Each row was made from one path, in order. Every step used is in the known rows, and no mark comes twice. Write each row's path.
(in the rows, 128 means zero)
Known rows:
zodo > gafa > kekoto > tepi > peve > geru: [151 114 159 136 122 114 152 136 105 133 122 145 157 155  54  14 131 158
  79  74 132 170 105 188 162 206 189  94  84 105  66 125 116 157  53 117
 147 122 140 104 128 176 152 153 141 136  75]
kekoto > gafa > zodo > geru > giretas > befe: [135 126 158 189 122 112 141 115 168 117  88 152 125 135 117  91 146 174
 156  97 182 164 125 152 152 114 172 176 111  84  27 114  69 165  74  99
 170 116 171 126 147 150 140 107 184 126  79]
lebef > vikuf: [111 104 123 131 131 133 110 144  90 150 136 152 134  90 126 112 119 109
 123 135 101 143 126 111 131 125 125 112 131 101 133 119 144 108 109 143
 127 125 141 127 115 120 106 137 126 122 141]
tepi > peve > puvi: [156 162 135 135 115 152 139 154  91 117 146 127 169 144 118 110 137 144
 136 120  90 113 111 113 132 176 133 127 111 134 119  91  99 128 133 161
 136 132 148 130  90 137 122 151 102 126 130]
zodo > geru > vikuf > lebef: [111 151 134 142 190  98 141 116 135  94 124 163 194 148 123  74 138 146
 115 110 146 144 181  82 130 112 141 145 143 173  89 134  99 149 139 103
 146 150 138  87 136 146 133 140 158 125 152]
puvi > peve > tepi: [161 144 124 106 179 107 120  98 124 135 125 155 177 117 131  82 147 128
 119 144 140 117 153 169 101 149 112 123 103 130 162 135 122  95 146 124
 121 117 140 121  81 119 120 164  77 113  94]
tepi > peve > geru: [121 105 132 131 127 116 145 129  93 143 152 125 151 155 114  74 136 153
 125 100 110 112 127 130 129 162 122  97 125 103  82 100  93 138  94 132
 133 104 118 114 113 136 130 140 102  94 102]
puvi > peve: [158 152 116 118 143 121 129 123 100 140 136 130 152 114 147 105 162 109
 128 144 143 113 130 135 101 143 128 135 111 106 145 121 123 121 124 122
 115 136 134 119 110 136 128 171 108 113 119]
peve > geru > giretas: [119 117 111 166 110 119 128 125 136 115 131 159 158 147 123  60 152 122
 117 109 154 118 130 136 126 138 147 119 119  98 100 136 105 137  97  88
 121 105 130 113 151 158 129  88 104  97  89]
peve > geru > vikuf: [119  88 118 111 178  84 145 111 144 132 136 152 203 134 110  80 158 142
 117  85 167 146 139  98 107 140 127  97 158 142  98 125 104 144  91 112
 110 134 123 106 119 123 128  79 132 124 100]
zodo > gafa > kekoto > tepi > peve > nivim: [154 147 165 102 125 125 151 125 102 109 144 120 181 147  61  50 122 155
 103  73 119 174 100 187 176 211 196 132  30 122  80 118 153 148  83 138
 205 108 137 117 122 157 150 189 120 165  93]
vikuf > geru > zodo > gafa: [167  80 161 170 176  75 139 119 144 154  69 117 122 118 115 126 163 140
 144 109 153 110  64 185 147 131 184 134 111 141  91 133 137 163  93 122
 159 152 147 153 168 153 132 105 138 136 106]
puvi > peve > geru > vikuf > lebef: [136 139 111 119 211  93 153  97  92 126 162 172 233 126 143  43 173 123
  99 121 173 106 154  87  96 156 128 120 134 164 137 135 103 147  91 104
 106 151 122  98  90 155 143 152  92 121 114]
peve > tepi > kekoto > gafa > zodo > geru: [105 104 143 138 177 102 122 112 139  98 133 197 153 148  83  85 124 192
 126  63 167 128 160 195 117 110 121 132 121 145  61 106  33 122 128 108
 172 120 200 115  94 145 126 125 143 134  66]
buvel > nivim: [131 144 130 120 100 147 157 114 141  91 126 114 130 132 142 140 121 124
 136 110 144 154 121 130 107 116 151 131 105 120 129 141 139 103 131 152
 111  98 116 121 120 114 122  96 112 120 147]
sivo > nivim > buvel: [ 99 117 107 128 117 130 138 125 110 105 160 131 123 141 151 107 117 139
 126 115  98 127 117 161 161  86 127 156 101 148 137 145 116 142 162 131
 143 113  72 112 134 125 114 172 113 133 165]
puvi > peve > geru > giretas > befe: [150 136 130 163 141 127 127  84 127 139 108 175 164 103 151  61 179 116
 126 122 174 128 119 149 133 164 133 144 109  70 112 140 112 141  56  75
 125  99 108 131 129 163 154 139  95  90  88]
gafa > kekoto: [143 150 147 124 119 136 131 119 126 105 148 135 131 124 106 119 133 125
 111 116 146 150 124 134 152 149 167 138 124 118 116 146 133 157 114  97
 118 136 129 110 144 171 146 112 147 131 127]
puvi > peve > geru: [145 119 101 119 156 108 129 112 100 148 153 152 164 124 127  61 166 123
 122 119 147 101 127 132  93 148 128 125 124  98 123 123 111 125  92 117
 100 131 124 108 108 147 121 148  88  98  86]
sivo > nivim: [117 129 104 105 139 113 155 132 100 110 140 117 134 117 133 129 127 141
 134 111 129 111 128 139 144 106 125 146 105 145 147 156 118 136 143 127
 157 121 121 115 121 133 133 146 106 149 148]
befe > gupom: [147 127 139 152 121 147 134 142 144 134 151 137 159 135 133 123 140  91
 135 140 139 134 114 114 114 144 144 123 119 157 145  99 154 141 106 128
 160 138 168 143 130 140 137 110 145 144 134]
buvel > nivim > sivo: [133 130 163  99 111 169 136 101 152 104 120 124 154 138 144 125 111 117
 118 136 114 151  99 137  99  91 140 129 130 124 154 124 127  89 132 156
 114  66 105 117 103 105 124 131  92 103 125]
kekoto > gafa > zodo: [142 111 142 132 127 113 152 142 123 140 145 117 130 133 113 127 125 166
 143 113 162 132 111 134 115 124 155 133 122 129  94 104  95 148  93 154
 132 145 177 137  95 124 123 108 151 159  83]
puvi > peve > tepi > kekoto > gafa: [143 125 127 141 171 106 134 110 117 110 136 191 168 123 104  89 147 140
 122 113 180 110 162 213  98 138  98 106  87 158 150 110  81  97 148 107
 141 124 162 136  68 145 135 163  78 133 119]
gafa > kekoto > tepi > peve > geru > vikuf: [139 126 141 103 175  89 158 110 115  92 128 145 217 159  73  24 146 155
  86  54 157 210 144 123 131 226 168  57 111 127  63 130  62 166  75  83
 137 119 127  94 109 166 153 118 146 114  83]
puvi > peve > tepi > kekoto > gafa > zodo > geru > vikuf: [135 116 132 112 237  59 142 104 124 107 127 200 234 132 101  57 180 188
 118  52 220 149 173 176  77 133 124 118 114 146  68  98  16 129 119  86
 154 138 205 104  72 146 133 142 143 117  62]
sivo > nivim > peve > geru > vikuf: [105  86  89  87 201  78 170 100  99  99 159 100 208 160 133  84 151 167
 120  69 134 127 144 111 120 129 133 123 119 157 129 150  99 144 115  99
 150 110 100  89  96 123 148 146  72 154 113]
gupom > befe: [151 121 127 123 143 114 122 120 160 158  95 131 132 115 138 165  96 128
 140 133 141 130 125 156 126 123 149 111  97 146 142 152 145 147 124 158
 121 134 107 148 121 115 126 114 118 116 150]
nivim > buvel: [111 122 130 145 105 144 108 119 137 123 149 142 119 149 148 107 113 130
 125 138 100 141 121 144 142 109 128 137 120 129 116 121 129 139 142 137
 111 121  74 126 140 118 109 151 132 105 139]
kekoto > gafa > zodo > geru: [128 115 137 146 135  96 139 143 140 128 131 133 122 150  92  85 134 182
 153  98 159 137 133 132 115 100 166 152 130 111  41 100  71 148 102 139
 149 144 194 102 121 131 104 116 177 139  79]
tepi > peve > geru > vikuf: [125 100 138 109 168  83 164 123  99 137 141 123 208 153 112  69 161 162
 123  74 148 143 141 107 124 172 129  77 138 124  75 100  83 152  93 119
 128 112 125 112 107 130 137 114 121  90 112]
geru > vikuf > lebef: [117 148 137 132 186 110 160 112 113 100 137 143 199 127 143 109 133 128
 106 127 149 132 159  85 131 136 133 123 132 196 138 141 121 147 132 117
 131 145 123 119 114 140 149 128 129 144 156]
geru > peve: [127 135 134 125 113 125 152 131  95 122 114 131 152 146 104 106 138 140
 123 114 169 133 151 129  98 150 140 103 117 112 141 110 128 119  99 105
 151 119 133 134 125 130 135 155 122  92 104]
tepi > kekoto > gafa: [106 115 134 165 125 126 148 138 121 107 141 160 118 135 104 138 127 144
 127  96 163 116 146 166 122 119 118 113 110 154 119 106  81 128 129 106
 147 137 150 139 111 158 148 125 123 140 141]
geru > zodo: [162 118 124 140 144 110 133 117 130 135 107 106 135 137 117 137 141 130
 133 117 151 108  96 133 134 134 159 119  93 148 125 119 103 171 126 108
 137 143 143 141 161 129 136 130 137 116 143]

Write each row's path:
[153  61 156 174 182  77 126 133 108 178  76 139 124  76 118 113 152 118
 142 111 128 124  58 172 146 132 179 126 119 120 101 124 150 147  73 137
 160 149 162 148 152 146 107 111 139 129 126]	lebef > vikuf > geru > zodo > gafa
[182 122 192  91 151 125 137 104 115 128 112 114 211 161  57  42 129 143
 101  91 109 156  47 200 169 189 213 122  24 148  93 102 124 177  76 129
 222  98 138 125 143 153 162 226 105 126  89]	geru > zodo > gafa > kekoto > tepi > peve > nivim > sivo
[132 143 122 112 186 122 112  96  96 109 136 190 182 108 131 101 149 123
 103 104 152 110 156 199 108 155  81 115 105 143 165 129  92  97 142  89
 137 112 144 133  81 155 147 178  70 104 110]	puvi > peve > tepi > kekoto
[152 141 135 143 112 120 148 161 118 110 122 167 175 177  58  50 154 193
 150  90 183 122 131 109  84 138 187 149 120 117  73  71  60 128  80 147
 161 163 212 107  93 139 100 134 152 130  45]	kekoto > gafa > zodo > geru > peve > puvi
[130 133 128 182 109  94 136 152 145 107 114 147 140 157 110  62 148 167
 149 100 176 144 135 144 123 106 184 154 105  86  37 110  61 158 100 102
 153 125 198 107 149 152 116 105 177 119  73]	kekoto > gafa > zodo > geru > giretas
[ 96 122 154 135 227  79 153  91 121  76 147 216 220 147  95  76 126 192
 105  59 191 138 191 152 121 120 122 125 124 213  67 121  27 144 124  99
 177 141 194 105  77 154 148 124 146 149  96]	peve > tepi > kekoto > gafa > zodo > geru > vikuf > lebef
[192 134 171 156 132 104 156 134 100 119  83 104 148 151  67  69 139 152
  99  86 147 165  86 202 171 206 217  92  41 131  81 117 103 193  81 103
 172 135 162 132 152 170 169 180 164 135 122]	geru > zodo > gafa > kekoto > tepi > peve
[119 115 149  64 147 154 109  99 144 130 159 136 192 136 119 104 116 124
 128 132  96 117  92 129 123 107 124 155 117 137 140 112 147 112 122 152
 178  88 107 118 114 107 121 178  68 119  92]	peve > nivim > sivo
[150 134 151 138 120 118 132 132 137 115 104 146 136 131  73  65 120 131
  87 109 141 186 109 188 157 174 193 126  88 129 112 146 149 143  85 114
 145 146 145 115 138 169 150 139 169 170 102]	zodo > gafa > kekoto > tepi
[193 118 165 155 127 110 145 119 125 137 109 118 132 129  88 110 159 129
 111 101 171 123  74 188 172 147 222 144  76 136 107 131 149 193  85  99
 140 155 157 129 176 171 155 125 169 143 137]	geru > zodo > gafa > kekoto
[141 166 154 122 122 127 144 127 103  87 123 121 146 147  82  79 117 140
  97 103 113 194 137 150 151 214 164  89  84 110  95 132  83 160 112  97
 154 117 136 113 120 170 157 165 146 124 117]	gafa > kekoto > tepi > peve
[ 99 117 133 152 148 110 135 140 120 108 138 167 126 151  92 109 138 175
 132  63 167 129 138 158 117 104 136 147 126 119  44  97  36 154 101 100
 167 140 196 116 124 164 136 129 175 131  88]	tepi > kekoto > gafa > zodo > geru
[103 118 133 119 169 132 108  99 122  97 133 187 154 123 112 128 117 134
 105  90 141 122 152 191 128 137  83 106 121 163 145 141  94 108 151  97
 152 105 138 137 100 138 145 131  94 119 120]	peve > tepi > kekoto
[ 87 118 107 100 186 119 136  87  80  63 154 136 169 145 134 132 110 157
 114  76 104 105 165 198 140 129  86 135  86 180 175 158  91 110 169  86
 190  84 117 119  75 138 164 199  34 163 134]	sivo > nivim > peve > tepi > kekoto
[183 121 186 161 170  75 155 119 120 115  64 109 138 141  74  73 150 149
 118  84 144 173  71 202 165 220 225  99  67 126  58 140  92 201  79  93
 190 141 154 140 153 192 160 145 151 127  99]	vikuf > geru > zodo > gafa > kekoto > tepi > peve
[114 115 127 131 191 105 151  97 120 114 156 164 211 137 126  68 140 140
  99 108 158 117 155  79 123 138 127 112 150 185 117 142 108 144 100 116
 117 144 114 102 111 143 142 104 109 137 120]	peve > geru > vikuf > lebef
[110 115 166 192 161 121 109  99 126 127  73 176 125  51 160 123 144  96
 153 131 125 179 104 146 164 153 135 141 150  70  93 157 126 127  72  93
 163  96 110 152 137 163 134  91 120 108 117]	lebef > vikuf > geru > giretas > befe
[ 91 133 131  88 120 126 110 109 101 108 172 151 190 182 106  53 133 177
 129  67 141 140 121 131 117 128 168 176  84  87  48  80 111 149  84 124
 196 101 120 105 147 116 100 201 136  73  45]	gafa > zodo > geru > peve > nivim > buvel
[176  72 151 159 136  93 159 133  94 178 111 106 156 158  95  67 160 169
 125  83 144  84  82 182 155 154 170 105  76 125  72  92 116 178  67 136
 150 122 149 141 153 140 142 154 124 107 116]	tepi > peve > geru > zodo > gafa
[ 88 135 124 116 106 130 116 113 129  97 160 158 176 188  90  41 127 157
 134  84 129 141 149 132 124 117 153 166  81 104  70  86 137 130 120 120
 190  99  84  96 160 123  96 205 115  71  90]	zodo > geru > peve > nivim > buvel
[107 145 130  69 138 112 128 118  92 115 151 135 197 160  86  74 149 176
 139  58 168 129 134 110 104 146 170 167  96  89  58  93 108 139  70 120
 212 109 171 107 134 129 116 172 132  96  36]	gafa > zodo > geru > peve > nivim
[181 111 134 142 130 116 157  81 143  77 108 100 156 187  72  43 123 152
 100  72 151 180  81 189 126 186 244 111  38 127  93 148 127 159  59 116
 137 109 122 103 142 154 166 136 107 163  82]	buvel > nivim > peve > geru > zodo > gafa > kekoto > tepi
[186  97 173 159 124  98 159 123  88 149 132 116 154 157  73  61 167 160
 110  68 163 103  70 186 178 181 216 115  70 114  65 106 114 208  56 102
 137 132 150 114 165 183 155 144 142 110 116]	tepi > peve > geru > zodo > gafa > kekoto
[130 102 133 128 178  64 158 134 152 121 120 137 182 146  97  83 159 192
 143  74 194 167 143 103 105 105 172 131 138 132  30  95  54 159 100 124
 145 151 193 101 116 123 116  93 202 140  83]	kekoto > gafa > zodo > geru > vikuf
[106 122 119 105 116 149 106 102 141 113 189 139 157 149 131  96 113 130
 133 118  94 129 111 137 151 120 131 167  85 137 108 109 162 136 138 154
 156 109  67 122 139 106 103 168  93 128 120]	peve > nivim > buvel
[140 156 136 123 130 130 124 117 143  84 115 149 135 132  78  83 116 123
  94 113 133 197 132 142 141 185 171 107 105 126 118 159 106 144 114  92
 137 136 133 107 127 167 155 128 154 147 102]	gafa > kekoto > tepi
[116 120 125 124 181  78 133 122 160 112 103 149 182 142 105  83 153 151
 128  88 163 167 162 100 110 110 140 127 150 132  72 121  87 139 135  97
 139 137 144  90 151 132 119 115 173 108 128]	zodo > geru > vikuf
[115 116 113 115 117 142 145  88 128  88 159  97 141 179 139  98 113 144
 134  98 114 138 124 124  96 135 154 126 112 108 115 131 133  97 106 146
 107  74  91 105 107 111 133 126  58 136 102]	buvel > nivim > peve > geru
[ 90 116 140 111 140 116 124  97 120 103 152 151 173 152 117  84 134 142
 147  96 131 139 113 144 121 152 156 147 105 111  92 113 152 128 107 124
 189 102  66 137 133 133 103 162  73  86  71]	vikuf > geru > peve > nivim > buvel
[163 192 144 128 118 152 131 140 105  80 135 146 171 152  70  62 126 142
 103 102  99 181 114 125 144 231 178 109  87 134 107 121  76 142 116 126
 145 142 153 110  90 178 142 156 128 146 108]	gafa > kekoto > tepi > peve > puvi
[121 130 129 116 146 107 116 132 125 131 128 138 141 145 119 104 142 160
 130  91 135 134 123 118 125 112 152 160 142  93  57 118  82 149  99 124
 143 134 173 101 138 134 117 128 174 113  77]	gafa > zodo > geru
[139  84 138 157 184  86 113 117 111 147  97 133 128  84 125 129 144 113
 152 117 118 135  80 122 130 140 157 109 132 115 103 133 106 151 104 114
 147 143 145 143 141 147 108 101 125 105 130]	lebef > vikuf > geru > zodo
